What can hang from each mark
K_956: K_500
K_720: K_500 K_520
K_500: K_247 K_720 K_956
K_520: K_720 K_752
K_514: K_93 K_224 K_520
K_752: K_500 K_520
K_907: K_720

Each row was made from one small tree. The marks that hang from a mark follow it in brackets, in the order of their numbers. Every link used is in the known rows. Write each row's tree.
In the rows, 128 means zero.
Known rows
K_752[K_500[K_247]]: [142 124 128 117  82 122 127 141 150 133 133 135  89 143 129 121 103 161
 102 128 110 120  62]
K_907[K_720]: [ 66 125 127 130 133  66 131 146 130 142 126 102  95 105 128 129 131 200
 116  77  43 173 133]
K_752[K_500[K_247] K_520[K_720]]: [123  77 126 120 112 125 129 151 153 149 177 142 144 113 129 115 136 116
 108 123 186 131  84]
K_752[K_500[K_247] K_520]: [121  77 115  84  94 135 128 172 143 157 142 148 101 137 105 101 109 136
  92 146 158 133  50]
K_514[K_224 K_520[K_752]]: [218 132  97 204 137 160 150 146  44 107 139 109 167 147  98 132 138 143
 178 157 117 167 182]
K_720[K_500[K_956] K_520[K_752]]: [135 154  93 127 145 133 113 127 120 143 112 112 161 120 146 149 135 104
 161 160 117 102 129]
K_500[K_720[K_520] K_956]: [ 54 146 185  81 176 120 137 116 154 132 121 124  93  93 159 128 141 119
  79  69 105 121 158]
K_520[K_720[K_500[K_247]]]: [147 174 126 154 100 104 108 132 117 137 168 116 171  97 136 137 122 129
 154 173 129 133  94]
K_752[K_500]: [137  95  88 116  91 114 134 130 134 160 159 123 101 119 157 125 104 176
 104 106  96 131  83]
K_720[K_500 K_520]: [ 90 170  87  81 118 110 112 175 113 164 177 119 137 110 118 140 106 148
 161 150 100 138 116]
K_956[K_500[K_247 K_720]]: [123 138 162  73 132 117 131 100 126 115  95 139  70 100 137  96 120 175
 106 152  74 151 117]
K_752[K_500[K_247 K_956]]: [144 130 161 125 106 118 128 130 161 133  93 134  81 121 164 126 115 124
  81 110 110  97  59]
K_514[K_93]: [103 118 122  99 131  81 121 103 105 120 128 124 141 121 157 142  94 189
 131  94  90 157 121]
K_500[K_247 K_720[K_520[K_752]] K_956]: [104 168 194 125 163 144 127  98 166  88  54 130 110 132 119 124 165  84
 106 127 132  92 169]
K_500[K_247 K_720[K_520] K_956]: [ 66 183 224  82 161 123 126 122 169 108  91 134  77 106 131 122 143  95
  82  96 115 114 144]
K_720[K_520[K_752[K_500]]]: [125 114  58 121 116 141 130 132 143 139 143 133 137 156 123 138 125 138
 145 106 125 106 132]
K_520[K_720 K_752[K_500[K_247]]]: [185 113  99 194  99 128 123  97 147 113 130 126 170 133 149 133 147 123
 140 130 155 100 125]
K_520[K_752]: [163 114  80 157 115 113 129  93 101 119 107 103 162 116 147 130 130 180
 136 127  88 135 147]
K_514[K_93 K_520[K_752]]: [181 128 120 160 135 132 131 101  67 107 126 117 168 183 132 150 127 146
 175 128 142 155 185]
K_520[K_752[K_500]]: [178  85  66 158  94 134 136 110 128 147 132 120 140 131 146 125 118 164
 127 117 119 114 114]
K_720[K_500 K_520[K_752]]: [126 149  59 124 120 134 112 147 104 139 151 117 172 133 109 142 124 130
 182 176 123 121 132]
K_720[K_500[K_247 K_956] K_520[K_752]]: [148 185 128 134 131 135 106 145 138 121  78 129 145 142 115 138 137  80
 155 178 134  91 115]
K_956[K_500[K_247 K_720[K_520[K_752]]]]: [123 158 125  77 157 139 126 111 137  99  82 146 102 136 107 104 145 136
 145 153  92 126 166]
K_752[K_500[K_720] K_520]: [ 75  35 120  69 126 158 150 132 138 171 186 143 101 113 116  97 123 135
  66 116 177 147 117]

Which tree is each row?
[ 55 170 189  86 136 119 123 150 152 114 129 139  89 126  96 118 128 130
 110 110 108 133 145]
K_500[K_247 K_720[K_520]]
[206  94  84 189 128 168 144 130  58 108 159 139 165 189 105 140 109 112
 184 135 180 153 168]
K_514[K_93 K_224 K_520[K_752[K_500]]]
[142 140 127 139 125 140 123 131 177 114  73 139 110 157 135 137 138  88
 120 125 140  75 105]
K_720[K_520[K_752[K_500[K_247 K_956]]]]
[148 172 161 131 107 118 109 140 123 137  91 123 108 103 156 125 112 120
 120 178 110 113  55]
K_720[K_500[K_247 K_956]]
[ 42 192 176 112 147  82 105 191 159 138  90 120  84 119  99 134 135 106
 138 132  87 131 103]
K_907[K_720[K_500[K_247 K_956] K_520]]
[186 126  58 194 118 118 119  92  97 137 168 103 218  97 154 145 141 133
 176 164 141 129 152]
K_520[K_720[K_500] K_752]
[ 72 137 198  78 138 143 132 138 191 137 112 150  57 135 128 120 130  75
  73  86 146  89 116]
K_752[K_500[K_247 K_720[K_520] K_956]]
[196 128 103 195 152 146 140 125  39  89 137 128 185 172 105 141 117 129
 198 146 141 173 193]
K_514[K_93 K_224 K_520[K_752]]
[140  62 129 147 134 162 147  66 151 134  93 123 106 124 165 122 144 104
  70 108 147  98 143]
K_520[K_752[K_500[K_720 K_956]]]
[186  90 106 182 131 143 137  88 100 124 180 127 185 179 153 162 141 107
 174  95 198 129 191]
K_514[K_93 K_520[K_720 K_752[K_500]]]
[161 142 136 141 144 125 140 156  44 111 164 130 150 148 110 143  99 148
 174 127 124 188 160]
K_514[K_93 K_224 K_520]
[ 66 103 136  73 132 140 140 141 164 157 191 141  88 132 118 122 118 128
  91  76 139 121 140]
K_752[K_500[K_720[K_520]]]
[112 149 158 120 138 135 126 123 152  95 103 136 124 149  87 117 147 110
 126 134 128 121 181]
K_500[K_247 K_720[K_520[K_752]]]
[ 87  69 150  80 113 159 139 149 156 146 158 156  83 137  94  86 125 111
  67 136 182 136 101]
K_752[K_500[K_247 K_720] K_520]
[125 128 154 118 141 126 113 135 131 149 134 127 164  75 153 127 139  76
 117 175 183 124  89]
K_752[K_520[K_720[K_500[K_247 K_956]]]]
[192 112 134 196 122 133 125  82 166 116  84 123 157 118 180 139 155  87
 120 114 154  80 124]
K_520[K_720 K_752[K_500[K_247 K_956]]]
[ 91 158 137 146  98  79 110 171 121 139 125 114  96 127  85 121 119 157
 146 158  79 160  98]
K_907[K_720[K_500[K_247]]]
[120  77 151  96 115 140 131 152 158 155 109 144  90 119 140 109 119 111
  71 130 160 113  46]
K_752[K_500[K_247 K_956] K_520]
[166 141 140 179 165 118 139 134  57 105 197 122 188 123 143 157 124 128
 191 106 145 181 191]
K_514[K_93 K_224 K_520[K_720]]
[ 91 129 116 109 156 131 136 103 133 116 128 124 137 132 110 129 152 131
 128 108 119 132 193]
K_500[K_720[K_520[K_752]]]
